In the rows, zero is written as 128.
Known rows, with every step that occurs:
ferubu > zevin > gabed > vofif > tela: [103 153 144 110 126 159  74 130 102 133 103  99 151 133 131 105 102  15
 110 126 106 123 121  93 126 167  90 136 136  74 159 130 128 167 112 151
 129 145 125  91 138 141 146 101 104 147 156 117 152  93 142 116 102 139
 113]
mulof > zevin: [145 130 117 120 123 165 134 118 137 161 120 125 162 142 124 152 138  67
 127 101 143 149 123  88 137 161  90 148 126 133 154 129 133 122 145 147
 105 139 109 131 130 122 119 124 129 118 166 137 152 110 103 138 122 138
 153]
ruve > mumaz > zevin > mulof: [151  77 126 102  89 165 102 171 121 179  77 119 117 148  99 118  94  66
 119 111 150 123 130 105 121 132 130 145 100  72 126 108 161 117 122 184
 124 173 108 131 118 149 113 130 118 149 157 161 162 121 120 143 101 151
 130]
tela > zevin: [129 133 141 132 110 163 154 140 122 155 109 138 149 132 112 151 135  54
 125 113 131 139 106 110 129 156 115 151 130 116 140 128 123 125 125 124
 117 148 124 116 134 112 130 124 118 100 171 125 152  97 145 154 128 160
 144]
vunel > ruve > mumaz > zevin > gabed: [136 128 129  86  93 152  86 123 120 160  40  92 130 151 106 100 110  20
  99  85  99 109 128  69  95 159 101 154  92 109 157 106 110  86 108 158
 156 152 112 127 108 155 116 119 114 144 165 162 132 116 121 123 109 154
 150]
ferubu > zevin > zefad > vofif: [114 122 144 126  90 142 105 151 134 144 120 147 185 170 128 179 123  61
  89 136 128 110 124 103 158 142 136 180 117  96 130  91 127 143 111 148
 125 158  55  92 160 129 114  98  63 109 154 140 155  72 156 145  97 136
 129]
mulof > zevin > mumaz: [156 116 100 123 112 160  92 114 138 153 129 133 141 129 114 156 138  59
 114 126 156 139 135  91 126 173  76 165 111 127 149 120 150 111 140 139
 132 174 100 118 134 132  95 130 115 133 182 152 159 111 108 119 116 150
 153]
tela > zevin > gabed > vofif > zefad: [111 161 139 145 115 151 112 126 107 146 105 120 154 133 121 181 145  33
 105 103 100 134  86  82 108 181  73 128 139 134 154 129 112 161 120 134
 118 168 108  82 131 142 124  91 114 106 143  97 179  83 143 146 104 151
 138]
ruve > mumaz > zevin > gabed > vofif: [134 144 138  99  95 149  81 119 104 158  49  95 134 146 115 116  90  14
 118  88 119 138 128  78 108 163  67 150  95  67 154 114 127 130 107 174
 143 180 114  85 120 168 112 127 125 167 153 140 176 131 125 134  95 164
 135]
ruve > mumaz > zevin > gabed: [145 129 124  96  81 146  71 136 112 155  54 110 137 144 112 112  91  28
 113 104 116 121 135  83 111 153  80 144  99  86 158  92 130 124 118 179
 150 165 105 122 112 169 100 147 121 162 163 168 169 132 114 142 115 169
 142]
gabed > vofif > tela > zevin > mumaz: [115 141 145 132 139 167 117 130 102 145 127 115  99 115 116 116 120  31
 129 126 140 134 127  93 108 159  85 162 117  70 145 153 148 148 124 122
 141 183 142  52 150 121 136 117 105 126 174  96 149  87 155 115 105 151
 122]
tela > zevin > mumaz: [140 118 123 135  91 159 113 136 124 146 121 145 128 121 103 159 138  45
 113 135 144 127 118 107 121 166 104 171 115 108 135 115 137 116 124 122
 144 190 117 101 135 122 106 130 104 114 187 140 158  96 148 136 118 168
 141]
vunel > zevin > gabed > vofif: [ 82 151 144 110 113 155  82 113  99 155 105 110 157 143 125 160 153  21
 116  76 110 136  96  95 121 172  93 128 139  90 159 131 118 153 116 150
 126 154 120  90 130 134 147  96 126 123 117 118 171 122 144 132  97 144
 136]
zefad > vofif > gabed > zevin: [117 104 152 127 122 135 141 120 108 164  95 121 114 156 130 179 124  33
  90  73 130 105  97  99 140 145  91 126 136  67 175 110 131 151 118 147
 143 139 127  86 123 125 148 158 110 136 128 117 167 104 123 150  91 172
 139]
pezo > tela > vofif > gabed > zevin > mumaz: [138 113 143 129 119 153 126 130  89 150 119 129  98 109 110 128 142  48
  78 110 131 114  99 114 128 159  70 129 171  65 121 140 121 130 127 166
 159 151 104  73 132 118 118 190  86 113 180 130 149  98  97 141 113 133
 141]
ruve > vunel > zevin > zefad > vofif: [ 67 108 158 116  88 149 123 159 112 156 109 132 143 183 118 172 156  63
 102 107 155 124 109  94 119 113 111 166 111 103 140  97 148 126 133 162
 117 145  48  89 153 132 135 121  81  95 123 123 166  99 162  90  82 143
 146]
zefad > vofif > ferubu > zevin > mulof: [126  99 140 121 114 160  90 177 124 187 129 146 112 172 123 166 110  48
  92 162 169  86  85 129 141 148 133 157  96  68 131 105 172 140 122 133
 123 156 122 141 147 117 122  90  88 123 126 127 161  78 161 143  84 152
 116]
gabed > vofif > tela > zevin > vunel: [ 93 148 147 112 143 183 147 125 106 167 135 109  99 135 122 115 131  46
 128 130 139 147 106  88  99 140  92 143 131  84 135 151 168 143 131 133
 113 161 150  58 158 126 145 120 120 124 158  75 153  81 139  77 101 141
 127]
gabed > zevin: [137 121 139 136  91 167 139 120 140 152 109 132 159 144 114 144 132  57
 114  99 141 135 118 114 152 152  93 130 166 103 128 135 138 126 104 150
 122 140 118 104 135 117 141 144 112 121 169 124 151 109 132 146 112 149
 147]
pezo > tela > vofif: [128 140 151 127 143 135 161 157  97 155 130 130 120 135 112 104 131 110
 104 118 149 141 118 120 142 144  92 148 150 104 104 149 134 127 144 149
 131 127 105  94 133  97 134 174  88  89 158 132 115 105 116 143 140 110
 144]
mumaz > zevin: [148 131 143 117  92 163 135 114 121 150 102 132 154 171 120 121 135  53
 128 111 139 138 134 113 141 149 104 153 134 111 130 106 144 124 115 152
 110 150 112 127 129 123 125 125 115 141 169 139 150 107 117 161 121 144
 149]
vofif > ferubu > zevin: [150 143 140 129  87 175  88 146 144 143 130 146 141 157 126 123 121  42
 107 186 143 102 106 124 136 161 117 144 124 101 127 114 150 121 114 135
 128 148 113 151 139 124 105  89  93 126 172 125 154  82 139 153 109 145
 138]
gabed > zevin > vunel: [119 107 128 120  83 183 129 107 145 169 129 135 141 161 114 155 151  69
  99 124 149 142 103 106 134 139  90 121 170 115 113 120 178 112 107 154
 111 156 116  97 146 134 127 160 117 131 162 114 164 105 113  78 100 153
 151]
mumaz > ruve > vunel: [117 106 141 111  99 128 170 136 129 139  85  86  99 200 112 118 107  99
 107 103 167 139 144  80 113 129 111 166 129 148 143 118 146  79 116 126
 107 134 125 118 111 124 159 129  98 126 145 130 102 121 132  65 123 139
 165]
gabed > vofif: [116 144 146 134 138 121 148 110 124 147 121 111 134 154 125 142 113  95
 121  99 150 162 125 103 135 145 102 141 122 102 138 153 149 135 112 124
 112 165 135  62 131 113 156 109 118 126 132 106 144 117 144 128 103 132
 147]
ferubu > zevin: [137 134 143 127  92 160 116 140 139 135 103 132 166 150 117 126 125  56
 114 136 127 131 129 118 148 155 133 154 135 104 134 114 134 126 109 146
 112 146 102 124 136 119 128 112  94 131 168 141 142  98 135 138 115 137
 134]
mumaz > ruve > vunel > zevin > gabed > vofif: [ 72 129 157  95  91 155 129 115  99 150  68  71 116 193 116 140 136  21
 103  70 140 138 106  78  94 157  97 165 135 115 158 131 115  98 108 139
 105 140 123  92 121 140 168  98 112 131 116 114 135 122 144  59  94 138
 154]
gabed > zevin > vunel > ruve: [110 106 129 108  88 188 134 100 150 177 116 117 136 164 110 146 166  52
  87 105 131 130  97  88 120 141 102 132 163 128 113 131 159  79 101 137
 118 142 122  98 142 129 138 136 110 119 166 114 138  92 117  67  91 143
 157]
ferubu > zevin > mulof: [131  83 126 123 100 166 106 173 131 159 119 133 156 145 110 147 119  79
 106 140 144 123 111 127 150 137 163 140 140  93 118 121 158 136 117 159
  97 153 113 141 130 117 144  98 101 124 148 145 147  96 143 130 100 130
 117]
mumaz > ruve: [139 118 136 111 107 124 158 121 138 141 107 102 121 191 119 131 107 102
 107 103 149 128 154  85 131 151 132 159 137 144 141 121 129  93 110 117
 122 140 138 121 107 115 151 118 103 122 150 140  95 113 125 124 140 136
 158]
pezo > tela > zevin > mumaz > ruve > vunel: [125 116 144 117  92 182 147 158  96 154 103 125  97 145  85  64 133  59
 104 144 148 118 132 116 109 164  92 189 129 116 110 129 102  89 127 124
 142 161 119 118 141 120 113 149  96 103 199 151 122 102 128  83 128 138
 138]
zefad > vofif > mulof: [106  94 129 148 157 110 135 148 117 181 123 132  84 162 120 175 107 117
 108  96 164 113 116 113 132 127 112 128  91 113 156 116 187 150 139 139
 128 153 136  96 118 122 158 120 115 133 111 124 137  97 160 153 103 147
 117]
mulof > zevin > mumaz > ruve: [161 107 103 107 100 166 111 103 139 154 112 114 126 162 114 156 128  46
 104 109 159 128 145  76 115 184  91 192 119 140 147 117 124  82 128 127
 126 171 114 120 126 136 101 115 107 137 182 154 126 106 105 106 125 145
 159]
vofif > mulof > zevin > gabed: [121  99  83 132 148 156  83 113 121 173 116 117 129 124 124 183 122  74
 115  96 138 125 101  89 110 155  78  98 120 144 170 121 155 154 156 166
 116 138 131 138 103 150 137  99 151 137 143 137 163 101 119 152 112 139
 125]
pezo > tela: [134 137 136 128 135 138 140 154 111 148 140 139 133 140 108  58 126 130
 119 138 135 128 150 127 148 148  99 127 143 117 113 136 122 139 140 143
 137 133 124 132 127 106 129 161 119  99 163 158 120 116 110 150 140 116
 137]
vunel > ruve > mumaz: [131 120 128 105 117 128 126 147 146 157  67 100 106 143 100  99 110  83
 103  94 121 115 144  72 104 139 133 146  86 117 153 129 125  73 118 139
 157 149 115 112 109 134 132 132 103 120 158 151 108 115 132 114 115 143
 154]
ruve > vunel > zevin > ferubu: [ 80 102 143 117  80 176 107 134 114 157 110 129 141 163 103 136 153  56
 112 148 170 129  98 112 100 143  92 153 127 110 132 116 166 114 133 151
 104 136  91 133 143 140 132 124 108 102 129 124 166 119 130  70  88 149
 147]
vunel > zevin: [108 131 147 120  94 163 119 140 124 152 119 136 152 150 114 143 165  53
 127  97 127 129 116 114 132 152 130 138 142 107 144 119 131 128 127 152
 123 141 102 123 130 113 135 116 112 106 137 134 147 113 132 149 115 140
 142]
zefad > zevin: [137 140 140 133 105 160 132 144 118 177 107 154 148 154 123 148  93  54
 130 118 140 105 128 108 139 158 122 157 143 105 153 103 130 127 119 150
 108 145 104 129 138 117 124 113 125 116 156 141 149 104 139 146 123 134
 142]
ruve > vunel: [109 114 143 128 111 125 148 151 124 137 103 111 113 164 113 120 116 117
 118 128 169 155 128  97 120 113  92 134 116 131 144 120 174 110 135 146
 111 138 110 111 121 124 155 153 105 125 143 124 141 126 140  79 110 146
 160]
ruve > mumaz > zevin: [156 125 139 105  83 157 114 143 125 157  62 121 129 151 105  99 102  46
 126 108 136 129 146  93 118 143 102 159  98  81 140 104 137 106 114 174
 138 170 100 115 123 150 100 142 112 157 176 156 156 125 116 144 113 158
 144]

Rows:
[102 129 125 136 123 153  73 116 108 149  94 110 148 134 123 161 111  41
 104 114 117 129  97 109 124 164 104 117 128  95 150 131 140 159 109 157
 116 158 131  91 122 147 150  71 119 154 136 113 166  93 151 134  85 135
 109]  ferubu > zevin > gabed > vofif > mulof
[110 127 153 118 162 120 131 161 106 160 130 117  88 158 128 112  97  87
 115 114 149 107 145  90 132 130  94 152 101  85 165 112 173 158 144 131
 146 136 135  96 137 113 146 156  97 121 127 126 122  98 148 131 124 151
 127]  zefad > vofif > tela
[131 137 141 109  97 174 111 139 133 166 133 135 108 164 129 186 144  33
  80 177 165 126  64 105 112 143 104 158 132 100 104 115 190  96 125 149
 111 156  95 100 153 128 107 122  66 120 160  92 159  71 131  90 101 140
 153]  tela > vofif > ferubu > zevin > vunel
[102  80 126 155 101 156 117 132 134 177 128 147 146 154 124 214 124  74
  88  94 153 104 109 106 151 126 106 133 140  99 124 117 154 153 113 159
 133 155  82  74 150 134 138 111  94 110 147 118 164  74 159 162  83 138
 122]  gabed > zevin > zefad > vofif > mulof
[102 161 144 119 133 166 124 135  80 164 110 124 152 116 108  91 129  45
 119 111 109 133 101 119 128 181  69 136 141  92 127 150  86 160 129 134
 140 146 142 100 140 121 130 128 134  98 164 128 157 103 130 149 120 135
 121]  pezo > tela > zevin > gabed > vofif
[106 112 132 131 120 105 119 149 132 153 142 143 155 175 133 193 111 118
  92 121 150 119 135  85 155 120 115 166 106 115 137  93 149 154 129 136
 137 157  69  81 142 124 125 121  82  92 133 137 149  90 155 146 109 141
 146]  zevin > zefad > vofif
[128 144 150 126 122 176 158 156 101 162 126 147 145 119  99  71 142  75
 128 131 120 126 118 133 139 164 104 143 146 104 116 140  97 137 137 133
 132 136 123 132 140 104 119 143 121  86 189 143 137  95 122 160 143 129
 129]  pezo > tela > zevin
[111 159 137 122 119 150  99 115  93 183  90 126 155 151 134 170  77  19
 120  98 121 113 105  93 127 178  84 150 141  90 172 114 120 151 107 148
 113 153 120  94 133 134 136  97 141 131 133 122 171 113 147 130 101 141
 135]  zefad > zevin > gabed > vofif
[123 151 144 162 110 166 112 116 122 168 135 148 147 166 124 180 115  60
 110 143 140 106 109  95 111 184  76 145 148 121 133 126 144 148 112 145
  91 169  79  83 158 140 109  64 109 102 127  95 173  78 124 133  86 118
 139]  gabed > vofif > zefad > zevin > ferubu
[119 116 138 137  81 166 101 130 140 167 139 155 157 168 131 194 125  45
  84 137 160  93 101 102 153 146  90 151 136  86 119 114 142 140 107 141
 148 153  75  95 164 130 112 113  84  96 159 109 175  72 156 160  85 158
 145]  gabed > zevin > zefad > vofif > ferubu
[154 111 129 116  65 159  92 126 142 128  99 123 134 170 109 133 118  35
  91 145 143 108 148 104 130 174 132 197 131 112 128 104 123  85  91 129
 136 179 108 113 133 134 109 108  70 145 184 159 120  95 137 105 119 145
 140]  ferubu > zevin > mumaz > ruve
[121 166 132 124 113 163  74 120  97 184 106 136 137 154 139 166  73   4
 117 132 135  93  88  96 120 184  74 140 131  85 168 112 129 153 109 139
 121 158 129 116 140 138 118  77 139 128 140 112 182  98 149 140  94 147
 138]  zefad > zevin > gabed > vofif > ferubu
[ 77 121 153 113 117 159 101 164 112 158 145 141 142 158 133 154 146  49
 110 108 122  92 129  90 131 134 125 154 124  78 146  99 131 164 141 158
 145 144  65  94 158 124 125 110  83  84 130 130 149  77 151 145 107 132
 126]  vunel > zevin > zefad > vofif > tela
[159 136 129 161  85 150  85 160 134 144 138 172 123 155 114 170 129  70
 107 149 127  82 140  91 118 172  94 148 138 143 144  80 151 129 122 155
 125 191  55 116 141 142  79 106  87 112 164 139 162  79 125 138 112 129
 149]  vofif > zefad > zevin > mumaz
[135 121 128 119  79 158 114 118 132 138 124 146 186 178 129 155 134  73
 114 129 133 128 139  97 146 132 111 162 139 120 114  95 135 136 116 159
 112 159  63 113 142 133 111 104  96 116 179 138 162  89 126 169 116 130
 151]  mumaz > zevin > zefad
[100 112 134 122  90 179  92 117 126 161 131 146 167 149 111 157 160  52
 115 143 146 112 104 119 116 168 113 147 140 105 128 118 145 135 128 144
 121 143 102 138 143 130 114 106 115  93 135 139 159 111 123 135 105 147
 140]  vunel > zevin > ferubu
[134  88 136 123  56 171 123 116 133 144  89 110 111 170  98 140 124  36
  89 110 170 124 134  95 121 155  80 176 153 113 127 123 147  69  93 136
 135 169 111  90 135 136 133 149  83 143 181 134 135 113 137  64  98 158
 157]  gabed > zevin > mumaz > ruve > vunel
[117 155 146 145 111 166 127 122 125 175 139 144 125 177 125 175 141  74
 112 126 131 123 106  85 110 160  91 130 151 131 132 115 166 132 114 156
  82 179  80  67 155 143 112  83 109 122 126  86 174  77 123  87  85 112
 146]  gabed > vofif > zefad > zevin > vunel
[133  87 126 127 113 166 120 173 113 201 118 155 138 148 115 170  81  72
 124 118 156 100 109 118 144 144 157 144 150  96 141 107 156 138 125 161
  86 151 114 146 129 114 136 101 134 109 138 146 155 104 144 141 107 126
 126]  zefad > zevin > mulof
[110 139 132 112 137 162 100 156  94 142 117 115 123 109 126 108 109  33
 124 123 102 110 118  87 109 152  80 125 134 103 170 121 129 172 147 138
 147 132 143 126 126 129 134 140 122 113 168 129 145  91 139 138 139 162
 124]  vofif > tela > zevin > gabed
[120 121 106  89 125 187 132  93 147 185 120 112 136 160 119 152 173  67
 101 112 136 143 100  70 101 155  98 150 122 158 139 122 156  76 143 138
 100 138 113 127 138 132 116 111 129 116 165 129 136  92  96  57 105 134
 165]  mulof > zevin > vunel > ruve
[113 131 134  93 109 195 138 153 112 192  95 128 107 124  86  56 151  63
 104 138 113 115 108 104  93 153 113 151 117 108 108 133 109  83 134 144
 149 154 120 121 144 137  99 149 124  99 188 147 129  91 111  81 120 135
 136]  pezo > tela > zevin > vunel > ruve > mumaz
[ 87  96 145 101  73 178 136 122 123 155  94 104 123 199 104 133 138  48
 101 123 169 118 115  93  93 154 111 180 137 129 132 115 138  82 116 134
 102 130 108 134 132 138 142 106  97 106 134 134 125 115 125  58 106 143
 155]  mumaz > ruve > vunel > zevin > ferubu
[120  81 127 126 115 170 141 171 118 180 123 139 141 123 107 171 128  76
 119 115 149 130  87 117 132 137 150 139 137 106 128 132 147 138 134 134
 103 155 135 131 127 107 145 111 126  93 153 130 156  96 150 147 111 150
 127]  tela > zevin > mulof
[132 135 101 106 126 155  89 110 120 157 107 112 172 135 131 165 129  48
 115 101 124 138 110  77 125 175  61 134 125 139 171 113 123 145 149 154
 120 131 112 138 118 141 123 127 137 126 155 149 166 116 107 134 122 153
 152]  mulof > zevin > gabed
[ 97 105 143 120  75 163  95 148 114 139 105 128 110 151 100 130 164  54
 114 128 163 135 119 108 102 135 100 158 115 106 141 106 167 100 128 156
 126 170  84 106 135 136 124 144  93 128 148 136 162 123 146  65  92 153
 151]  ruve > vunel > zevin > mumaz
[136 130 134 128 108 174 116 155 102 156 136 155 125 109  92  79 143  69
 115 154 134 117 129 135 134 175  91 160 132  99 109 131 107 127 133 129
 156 172 117 117 146 114  99 152 110  98 200 154 144  97 125 143 136 143
 127]  pezo > tela > zevin > mumaz
[150 101 114 119  93 120 108 116 140 135 120 116 100 177 110 137 113  91
  93 130 161 117 163  87 122 157 112 181 121 137 134 110 147  88 108 114
 148 185 127 104 113 129 118 132  88 132 167 156 107 115 130 107 134 149
 156]  zevin > mumaz > ruve
[126 130 147 120 155 122 159 147  85 148 124 118  96 126 123 112 129  92
  95 106 122 128 106 109 127 139  94 116 154  93 131 140 119 143 150 162
 138 126 114  94 115 106 136 182  98  99 154 130 131 102  95 152 130 120
 146]  pezo > tela > vofif > gabed
[129  74 134 117  72 154 121 104 116 130  82  95  83 162 113 148 125  27
  78  99 142 111 119  81 103 142  88 137 155  99 165 110 135  94 103 151
 143 164 119  94 111 144 138 157  99 154 170 131 151 113 110  77  90 169
 160]  vofif > gabed > zevin > mumaz > ruve > vunel
[150 119 127 108  67 153  96 144 133 146  83 130 155 154 113 129 102  61
 113 121 129 121 152  81 123 131 109 163 102  91 125  92 125 118 116 183
 139 179  56 102 131 161  87 123  98 131 184 156 166 107 123 149 108 145
 146]  ruve > mumaz > zevin > zefad
[115 108 112  89 109 144 117 134 151 176  96 104  89 161 106 114 132  98
  90 126 132 128 125  67  89 124 123 136  94 132 133 112 175  65 121 146
 142 167 117 102 122 151 113 142 111 131 150 140 124 112 116  45 102 148
 158]  zevin > vunel > ruve > mumaz
[106  83 108 138 152 161 109 114 121 207 122 138 115 155 117 201 120  73
 103 121 183 105  94 106 116 160  80 152  87 117 152 119 179 149 157 141
 113 147 123 118 137 142 129  98 131 121 123 122 161  90 124 138  87 149
 117]  zefad > vofif > mulof > zevin > ferubu
